In the rows, zero is written as 128.
Known rows, with every step that occurs:
bato -> gaben: [103 116 131 156 145 150  99 160 145 120 103 119 108  95 162 110 194 126
 144 112 146 132 144 107 109 120 124 127  92 131 155 116  69 103 148 111
 136 141 126  59 106 131 124  70 101 114 125 103  74 102  76 137 140 128]
tozaka -> butas -> mupun: [121 135 151 122 155 131 133 114 132 124 110 127 118 112 158 104 158 132
 204 120 154  91 115 123 137  73 160 106  83 148 151 124  69 138 141  93
 151 134 125  91 156 108 152  91  85 125 128 113  38 134  76 156 100 148]
funuf -> fudib -> miruk -> butas: [105 115 150  56 145 134  98 117 118 164 127 121  86 114 143  80 167 132
 171 114 116 137 160  70 158 136 100 104  91 123 158  97  82 110 172 127
 140 127 114 126 135 135 169 113  87 121  91 127  33 139 102 112  93 135]
vadoda -> karap -> bato -> gaben -> gepeg: [125 114  83 164 173 109  93 146 172 166  86 125 148 114 180 124 170 155
 118  79 143 128 157  82 144 131 126  53  90 115 130 102  75 113 173 121
 144 135 121  90 139 129 156  72 163 112 159 129  47 125  79 114 141 149]
funuf -> fudib -> miruk: [107  97 140  86 134 117 102 133 104 162 139 115  99 136 145 102 187 159
 173 109 123 141 160  70 134 120 118 112  95 111 161 100  92 106 167 130
 147 123 118 115 118 144 155  93  70 131  96  92  55 129 107  97 109 139]
doko -> vadoda -> karap -> bato -> gaben: [108 106 113 187 162 129 128 153 172 190  85 130 139  81 193  95 175 164
 134  99 145 139 150  92 148 144 133  93  96 103 136  89  75 101 167  89
 102 134 135  96 129 134 138  78 119  93 124 115  54 132 107 120 158 129]
miruk -> butas: [108 146 152 113 157 160  95 118 145 148  99 122  90  85 154  98 171  94
 165 125 139 118 153 112 136 134 107 119  94 147 156 111  76 136 153 137
 127 136 129 102 154 126 151 106  91 124 114 143  46 124  78 149 111 123]
bato -> karap -> butas -> miruk: [160  90 138 146 148 160 118 102 131 111 122 132 129 132 161 109 173 130
 157 127 143 120 133 120 130 108 120 128 131 154 152 119 114 160 145 120
 183 136 126  73 186 154 155  96 127  74  81 164 107 140  92 138  82 141]
miruk -> butas -> karap -> bato: [130 103 148 139 178 173  94  92 182 164 114 120 102  74 151  94 184 112
 165  80  96 123 160  94 157 157  97  94 110 137 162 107 114 147 154 121
 129 158 161 123 175 122 162 102 115 132 130 137  35 197 119 136  99 152]
nugel -> fudib -> miruk -> butas: [ 98 146 155  91 117 154  96 125 122 164 108 114  76  68 163  80 151 106
 160 103 141 110 194  86 150 148  92 138  86 144 142  86  71 134 158 117
 122 139  96  70 149 114 192 103  86 108 100 126  42 128  90 133 112 135]
fudib -> miruk -> butas: [106 144 159  69 140 156 103 130 123 165 101 104  94  94 156  84 163 102
 147 124 121 124 162 100 156 128 108 123  97 143 134 106  77 116 165 124
 125 134 121 100 136 149 166 102  84 115 104 119  40 124  82 132 109 127]
mupun -> butas -> tozaka -> bato: [116 119 137 143 131 110  85 148 186 131 136  86 100  55 152 109 174 102
 136  93 152 118 150 112 128 120 169 111 114 156 130 113  80 122 148 125
 132 159  76 114 153 127 146  82 118  66 115  50  82 137  98 137  65 119]
mupun -> butas -> nedeb: [127 139 121 167 160 172 108 122 180 138 135 119 128  92 163  90 184 124
 138 154 154 117 139 106 132 131 144 119  65 133 132 115  78 103 157  90
 123 161 121 105 137  98 158  60  97 136 124  78  54 126  70 124  86 113]
doko -> vadoda -> karap -> bato -> gaben -> gepeg: [102 114  86 190 173 111 119 148 172 187  77 126 152  99 195 106 163 172
 106  75 162 134 155  90 163 131 133  75  82 112 123  92  74 123 179  92
  96 132 111  73 129 128 160  53 163  91 118 123  45 113  98 107 134 128]
vadoda -> karap: [129 138 102 133 145 143 100 120 156 161  94 122 106 125 174 111 193 135
 163 142 164 142 157 103 127 140 149 103  95 127 165  96  67 114 166 151
 152 117 134 111 150 144 136 100 106 132 126 125  55 125  75 124 131 120]
doko -> vadoda -> karap -> butas: [139 131 122 170 133 110 138 101 142 186  88 136 109 107 198  96 169 159
 151 125 158 128 126 106 161 130 151 125 118 137 149 105  75 140 170 114
  90 108 118  82 161 133 146  95 127  96  74 154  67 131 102 122 137 124]
doko -> vadoda -> karap: [109 126 112 159 140 140 120 127 160 186  93 133 102 110 190  93 176 153
 155 131 184 142 160 105 149 137 152 117  89 124 153  85  69 117 175 114
 104 110 127  93 148 141 135  84  99 112  89 122  56 106  93 118 134 101]
miruk -> butas -> tozaka: [108 152 167 116 138 150  87 153 151 142 106 100  97  85 148  99 165  72
 158 112 157 107 156 108 123 141 138 111  85 158 157 122  95 131 127 130
 116 145 135  90 163 122 147 102 105 103 102 115  51 151 109 163  90 114]
gepeg -> gaben: [120 115 141 120 126 155  85 105 129 128 121 103  97 128 169 103 160 110
 163 114 142 103 148 108 113 123 130 129  97 141 140 132  84 162 152 120
 163 125 126  72 115 123 153  89  79 132 130 124  69 104  80 123 107 114]
miruk -> butas -> tozaka -> bato -> karap: [105 116 162 121 168 145  69 146 167 149 112  84 121  76 141 106 170  89
 142 105 155 131 152  98 128 132 152 107 122 167 127 110 116 147 142 126
 168 174 122 115 169 137 144 113 124  63  99 104  72 169 105 161  62 118]
funuf -> fudib: [118  91 118 132 151 123  93 125 137 146 137 135  88 121 143 109 195 158
 190 115 140 140 153  76 118 124 131 108  85 125 182 115  91 132 156 140
 153 126 117 117 129 127 148  89  75 135 108 122  53 136 106 108  99 137]
butas -> karap: [116  96 124 156 147 178  99 112 165 139 129 114  86 113 162 105 205 136
 166  95 135 126 156 107 125 135 125 124 105 139 180 114 103 130 147 123
 141 142 149  78 149 119 139  77  98 132 106 114  58 151 103 125 100 127]
gepeg -> gaben -> bato -> karap: [139  67 144 123 146 176  62 110 125 135 119  81 131 131 163  75 141 135
 153 138 155 127 162  63 103 105 127 131 119 141 118 115 110 176 143 102
 205 142 120  73 117 136 124 110  70  93 140 134  68 119  82 137  88 129]
funuf -> fudib -> nugel: [120  86 137 126 127 128  80 110 127 134 161 105 105 144 131 109 199 173
 190  93 121 133 173  68 119 108 109  99  92 100 185 103 104 133 143 108
 155 139 119 131 143 133 167  97  76 156  98 125  55  99  95 104  96 116]
miruk -> fudib -> funuf: [132 121 141 130 167 112  60 128 141 130  97 137  70 109 161  69 192 148
 160 136 120 138 183  98 144  75 132 111  90 136 147 101  84 126 178 137
 137 117  77  85 130 119 139  93  89 170 111  77  66 114  75 103 108 150]
bato -> karap -> butas: [146 104 137 147 158 139 107 100 130 154 112 126 133 120 163 107 192 142
 159 126 132 116 113 100 138 106 121 122 131 143 144 128 107 162 157 129
 163 149 134  78 162 138 137 113 128 111  99 139 101 150  80 152 100 147]
tozaka -> butas -> miruk -> fudib -> nugel: [151 102 135 115 126 149  51 110 136  49 105 125  80 146 138 107 148 157
 195  99 125  88 213 138 133  63 123 116 103 128 168  74  73 162 116  82
 186 131  90  91 196 129 197  72 113 111 104 128  56  96  70 114  69 122]
vadoda -> karap -> bato -> gaben: [122 113 107 162 163 125 103 152 164 161  90 123 138  99 180 110 183 146
 139 104 128 133 158  90 134 147 129  80 105 115 141  97  75  97 163 115
 148 139 142 110 131 141 132  93 125 126 164 119  55 147  82 131 152 151]
gaben -> gepeg: [113 123 107 141 151 127  88 125 148 144 115 118 116 115 159 125 183 136
 147  94 163 114 153  95 128 109 133 107  79 138 161 131  94 143 168 138
 135 139 107  66 138 132 167  60 120 122 118 118  54  93  70 118  98 120]
tozaka -> bato: [113 115 132 136 142 108  91 138 151 140 127  98 100  77 151 102 183 135
 161 103 138 138 160  98 118 117 149 132 106 149 146 120  91 140 159 140
 145 134  95 114 130 137 150  82  87  94 134 100  69 116  73 118 104 124]
mupun -> butas: [125 126 117 140 144 152  96 110 168 141 118 122  95  86 163 100 184 124
 153 130 148 122 145 122 146 115 130 120 101 139 149 105  58 120 162 122
 131 153 102 103 149 134 149  81  99 117 117  88  67 116  65 138  91 130]
butas -> karap -> vadoda: [118 110 146 143 143 181 117 119 162 139 102  78  78 114 155 111 222 145
 149 104 129 124 173 107 135 167 137 127 123 150 205 131 114 169 147 119
 130 129 150  64 147 101 140  68 106 146 126 124  75 156 105 117 105 126]
tozaka -> bato -> karap: [115  91 123 142 174 134  76 129 154 155 126 100 119 106 149 109 194 141
 147 120 145 152 145  91 120 108 145 120 128 143 135 112 108 145 159 130
 191 151 113 117 136 148 142  94 100  83 118  95  91 130  75 136  89 130]
butas -> tozaka: [104 132 157 145 126 137  95 163 143 139 123  99 108 108 151 117 190 104
 159 112 169 110 150 103 108 132 162 123  82 156 166 132 104 131 131 136
 133 149 133  78 148 127 135  79  98 110 109  88  73 133 113 144 100 115]
butas -> miruk -> fudib -> nugel: [144  97 145 138 127 177  65 127 141  70 113 111  92 144 135 121 167 137
 164 105 120 115 208 119 118  87 114 133  91 116 184  80  92 138 131  87
 168 128  92  78 167 136 182  71 105 122  91 116  80  87  83  98  97 126]

Rows:
[119 110 157  98 165 173 106 107 150 181 114 110 105  91 154  85 166 120
 146  81  84 115 169  91 180 152  80  97 108 130 150 101 109 125 161 108
 122 149 160 115 156 136 178 104 111 122 121 122  26 191 113 126  97 151]
fudib -> miruk -> butas -> karap -> bato
[160 134 133 137 143 131 155  94 143 162  94 119 136 117 179 115 149 127
 169 130 137 112  88  98 145 104 159  94  95 137 154 128  86 125 166 105
 136 102 122  90 162 122 130 131 130 126 109 160  86 157  98 142 154 158]
vadoda -> karap -> butas -> mupun
[108 106 139 166 162 132 102 162 148 153 109 126 133  85 161 107 189 137
 143  86 114 124 150  93 124 127 111 101 100 117 139 124  91 115 150 108
 134 155 130  89 116 131 143  76 101 116 158 104  61 138  91 136 139 162]
karap -> bato -> gaben
[108 136 144 149 123 114  87 133 120 149 140 132  70  81 178  54 183 148
 173 114 148 124 194  90 136 120 108 119  83 144 141 103  80 142 174 132
 141 125  85  77 144 105 159  98  66 162 106 100  55 105  81 121 104 141]
nugel -> fudib -> funuf
[141 107 141 134 152 136  76 132 145  85 107 146  66 112 162  79 176 129
 160 138 124 139 201 115 137  82 129 115  90 152 149  87  92 125 175 124
 161 103  74  80 160 134 161  82  90 134  98 110  75  99  80  95  86 144]
butas -> miruk -> fudib -> funuf
[150  96 157 146 173 121 136  98 141 154 128  91 153  87 162 113 156 132
 159 108 118 128  77  89 135  73 152 111 123 154 124 143 121 153 151  94
 174 145 102  95 147 129 138 114 128  72  99 126 120 160  89 151 109 158]
tozaka -> bato -> karap -> butas -> mupun
[131 109 155 152 147 129 100 128 131 147 122 110 138 123 156 112 187 117
 146 111 156 106 110 100 122 101 144 107 125 159 148 137 122 152 128 125
 157 161 138  64 173 135 129 104 143  92  82 117 117 170 117 161  90 137]
bato -> karap -> butas -> tozaka
[108 123 154  81 146 191 104 103 149 156 112 105  78  99 157  91 175 112
 145  98 111 133 170 107 162 146  92 119 104 141 157  94  92 111 159 107
 124 144 148  91 150 131 159 101 104 114  93 120  37 155 101 124  98 121]
fudib -> miruk -> butas -> karap
[142 120 109 140 162 123  95 125 162 190  98 117 134 116 172 100 179 146
 167 117 136 135 164  79 142 153 143  85 102 119 150  98  85 124 175 138
 153 133 150 137 161 148 153 104 106 135 151 132  55 159  89 124 134 148]
vadoda -> karap -> bato
[123 105 116 131 152 158  91  98 152 120 118 134  72 112 160  99 186 150
 197  91 144 102 164 138 143 112 137 111 118 155 170 108  79 147 137 115
 148 149 149  86 164 107 154  82 109 125 124 118  31 155  90 134  79 126]
tozaka -> butas -> karap
[ 97 125 144 114 111 146 101 148 108 163 130 107  88  92 169  90 170 142
 161  99 155 113 188  87 125 136 110 146  77 131 148  92  80 132 163 118
 134 137  95  60 140 121 176  79  72 111 103  91  58 114  90 117 117 141]
nugel -> fudib -> miruk
[148 147 126 190 136 130 150 109 151 183 101 123 141 109 198  83 162 162
 146 143 165 125 118  91 149 141 163 125  81 126 129 109  97 124 160  80
  83 116 140  77 148  97 147  75 121 116  82 146  61 140  98 115 134  93]
doko -> vadoda -> karap -> butas -> nedeb
[113 115 170  61 158 150 139 109 122 166 122 109 109 117 151  92 148 118
 173 115 111 131 122  65 157 109 120  89  71 123 160 105  99 103 164  92
 132 121 118 122 136 124 161 123  81 127  88 128  38 150 114 123 118 152]
funuf -> fudib -> miruk -> butas -> mupun
[106 102 107 166 176 110  91 152 158 147 105 121 151  98 161 120 182 143
 121  62 131 110 150  79 130 117 113  77  86 118 132 131  95 131 158 111
 126 159 111  66 124 125 174  52 146 106 151 108  49 120  82 125 121 155]
karap -> bato -> gaben -> gepeg
[168  67 154 127 126 151  73  82 111 130 113  81 133 117 175  66 128 132
 150 134 126 113 134  65 125  94 122 134 136 149 107 130 116 190 133  99
 193 132 105  64 134 123 130 126 101  84 130 169  90 134  90 143  94 146]
gepeg -> gaben -> bato -> karap -> butas
[166 149 121 164 136 135 133 106 149 163 105 118 143 121 191  95 173 145
 154 154 144 123 122  84 141 144 163 108  78 141 137 119 105 120 158 110
 130 119 146  98 153  98 146  91 134 136 114 157  65 165  86 119 130 113]
vadoda -> karap -> butas -> nedeb
[128 106 144 138 144 149  50 117 137 114 105 109  95 128 133 112 182 152
 164 107 117 116 190  94 122  80 118 124  94 101 172  94  87 142 136  99
 146 147  92  84 145 121 169  77  98 153 108  95  77  99  80 117 115 121]
miruk -> fudib -> nugel
[ 99 136 167  94 120 194 105 114 131 162  92  73  48  72 164  80 169 125
 140  77 123 106 220  89 162 198  91 141 113 155 183  96  95 173 143 104
 115 132 119  49 161  78 188  92 109 126 102 143  48 172 114 118 105 130]
nugel -> fudib -> miruk -> butas -> karap -> vadoda
[ 98 125 107 153 154 130  94 155 148 124 103 122 127 105 164 124 187 134
 119  80 160 122 155  99 120 107 126 103  81 132 145 124  79 123 155 116
 129 145  97  41 108 123 152  43 135 100 123 103  52  82  67 117 115 125]
bato -> gaben -> gepeg
[125 135 141 173 110 105 132 132 147 178  94 120 113 103 193 107 158 135
 149 109 171 105 121 104 143 131 173 114 105 147 149 114  86 136 142 113
  82 106 125  75 177 125 131  91 147  79  61 123  77 150 128 138 120 111]
doko -> vadoda -> karap -> butas -> tozaka
[114  92 136  71 150 165 103  90 140 160 134 114  69 115 145  88 178 135
 166  84 109 143 171  75 172 147  93 101 102 129 175  88  98 111 159 114
 136 139 144 117 146 127 164 112 107 127  82 130  33 170 129 108  88 135]
funuf -> fudib -> miruk -> butas -> karap
[110 150 186  72 155 173 147 124 121 163 102  98 117 101 155  98 142  91
 157 126 124 112 117  96 150 108 116 109  69 141 144 120  84 102 162  90
 118 128 122  95 134 131 155 124  85 114 106 117  51 131  94 144 130 141]
fudib -> miruk -> butas -> mupun
[114 119 137 122 158 190  92  96 171 139 107 115  73  87 158  94 183 101
 161 100 125 128 171 120 145 148 102 115  98 151 177 109  93 133 146 122
 127 153 150  91 162 119 148 103 118 129 104 142  39 159 104 141 101 116]
miruk -> butas -> karap
[154  86 172 131 108 137  70 119 110 124 120  69 141 118 163  81 125 115
 146 113 147  92 129  63 105 105 145 117 130 170 108 143 133 183 105  95
 179 143 108  47 143 123 119 118 110  63 114 146  93 160 122 154  76 132]
gepeg -> gaben -> bato -> karap -> butas -> tozaka
[110  85 100 178 181 145  97 130 177 145 111 116 136  96 166 122 185 154
 121  39 118 117 156  88 141 137 102  75  94 133 149 125 112 130 152 105
 132 164 135  52 131 110 165  51 166 114 141 114  50 145 105 115 108 152]
butas -> karap -> bato -> gaben -> gepeg
[158 133 116 141 127 106 119  97 144 159  97 127 106 118 182 108 173 143
 163 127 140 121 139 105 145 135 143 105 121 136 156 109  77 136 161 140
 139 108 121  99 168 131 133 114 135 118 119 166  74 153  77 127 134 137]
vadoda -> karap -> butas
[ 97 152 176  87 132 175 131 131 117 166 111 102  94  69 162  84 122 102
 166 107 136 106 147  81 146 130 100 131  57 144 146 103  75 125 158  81
 122 129 101  72 143 100 181 112  89 115  97 120  51 138 105 143 131 151]
nugel -> fudib -> miruk -> butas -> mupun
[171  99 148 143 117 143  81  96 124  68 112 114 100 129 143 122 152 137
 159  97  96  96 184 120 128  74 109 134 115 124 172 100 101 158 126  90
 156 125  78  64 186 129 185  87 127 102  83 160  99 108  92  99 103 143]
karap -> butas -> miruk -> fudib -> nugel
[142  98 127 145 148 167  78 137 147  87  90 139  86 116 147 118 170 122
 166 135 140 122 192 122 117  99 139 139  84 145 177  92  90 141 145 116
 162 115  89  71 159 126 164  63 104 102 100 117  79 117  94 102 103 147]
butas -> miruk -> fudib
[156  76 155 149 145 132  89 106 120 148 108 100 145  96 158  80 164 154
 148 138 135 131 139  69 120  95 127 126 133 150 132 117 121 165 136 112
 171 138 102  76 148 135 121 118 108  74 119 156  87 146  81 151  99 152]
gaben -> bato -> karap -> butas
[115 147 168 110 167 176 131 112 151 143 106 112 110  91 154 103 150  83
 175 130 133 110 110 108 142 109 131 108  70 150 160 128  84 122 156  96
 121 131 126  95 142 114 150 112  91 131 112 139  55 137  92 158 127 140]
miruk -> butas -> mupun
[169  70 169 126 141 166 117  81 107 136 118  73 163 120 171  79 106 122
 158 139 125  98  91  58 123  78 134 125 111 151 106 141 131 182 134  59
 186 124 102  62 123 111 122 130 100  80 120 168  99 145 101 154 114 166]
gepeg -> gaben -> bato -> karap -> butas -> mupun
[132 117 132 125 125 147 106 117 141  85 119 139  83 121 157 102 164 128
 198 120 156  96 179 155 130  99 144 121 105 170 154 100  68 150 131 122
 169 120 130  90 183 134 177  80  93  88 120 138  40 115  73 135  66 127]
tozaka -> butas -> miruk
[187 109 108 141 135 137  96  96 149  94  64 145  90 126 174 115 145 131
 159 133 130 118 176 129 146 109 143 114 112 144 164  88  73 136 154 129
 160  89  90  86 191 125 156  98 155  90  97 169  91 147  94  97 128 152]
vadoda -> karap -> butas -> miruk -> fudib
[ 89 142 134 134 150 106  75 168 168 111 102  83 113  55 150 122 147  86
 109  52 150 111 158  95 131 126 144  85  93 176 124 122  92 126 133 113
 117 158  73  64 128 114 160  67 167  50 119 103  54 116 102 134  83 106]
miruk -> butas -> tozaka -> bato -> gaben -> gepeg
[133  84 116 165 172 163  96  91 199 164 139 125 106  80 164 102 192 134
 148  85 109 118 159 107 167 140 109  95 122 124 149 103  96 133 164 108
 134 174 139 122 170 124 162  80 118 129 141  91  51 177 106 131  82 154]
mupun -> butas -> karap -> bato
[129  98 111 149 149 180  97  91 191 138 129 122  83  84 163 100 195 126
 149  99 137 123 157 126 156 133 120 121 114 138 159 100  68 117 160 113
 127 163 133  94 162 122 141  79 118 125 108  91  64 146  94 132  82 126]
mupun -> butas -> karap
[148 101 116 124 151 145  68 120 141  62  83 155  68 116 150 102 152 133
 193 124 149  97 199 143 132  73 148 127 106 157 169  88  61 154 127 116
 178 116  87  80 181 111 177  66 115  91 114 127  52 135  84 115  70 150]
tozaka -> butas -> miruk -> fudib
[ 89 132 163 130 136 128  85 180 164 112  99  91  98  48 140 106 154  71
 125  81 141 120 161 108 117 141 147 113 110 170 126 116  86 111 125 109
 118 153 109  82 124 118 138  93 131  59 114 100  64 137 103 153 102 112]
miruk -> butas -> tozaka -> bato -> gaben
[175 120 121 144 112 138 139 104 148 117  99 134 107 122 185 118 158 122
 161 133 141 121 154 126 135 136 142 115 122 154 158  99  80 136 165 135
 152  90 115 100 192 143 159 111 133  83  99 188  84 136  88 114 121 135]
vadoda -> karap -> butas -> miruk
[135 127 129 160 118  72 105 164 158 127 100  89 114  75 168 115 156 119
 121  84 145 118 134 100 126 135 179 101 134 158 123 122  83 107 132 122
 133 128  97  81 137 128 121  99 171  53 112 116  98 152 109 133 126 121]
vadoda -> karap -> butas -> tozaka -> bato -> gaben
[115 108 115 148 191 161  89 115 184 140  98 121 122  75 162 106 163 122
 120  39 105 116 167  95 167 140  86  71  99 136 147 110  99 132 149  98
 119 166 138  69 149 104 176  70 172 104 136 139  25 159 104 126 106 146]
miruk -> butas -> karap -> bato -> gaben -> gepeg
[131  88 164 137 144 170  91 139 137 154  85  63 130 112 151  87 186 158
 140 148 154 145 181  61 109 136 138 125 134 156 166 119 133 180 137 112
 174 136 117  82 134 134 130  97  81 101 141 137  86 133  80 138 101 141]
gaben -> bato -> karap -> vadoda
[123  78 109 180 173 162 100 117 204 136 128 123 105  63 165  99 192 135
 123  71 102 120 152 112 159 139  99  94 122 120 142 103  77 102 156  88
 125 181 136  92 144 116 144  77 145 117 141  81  61 168 102 134 107 154]
mupun -> butas -> karap -> bato -> gaben
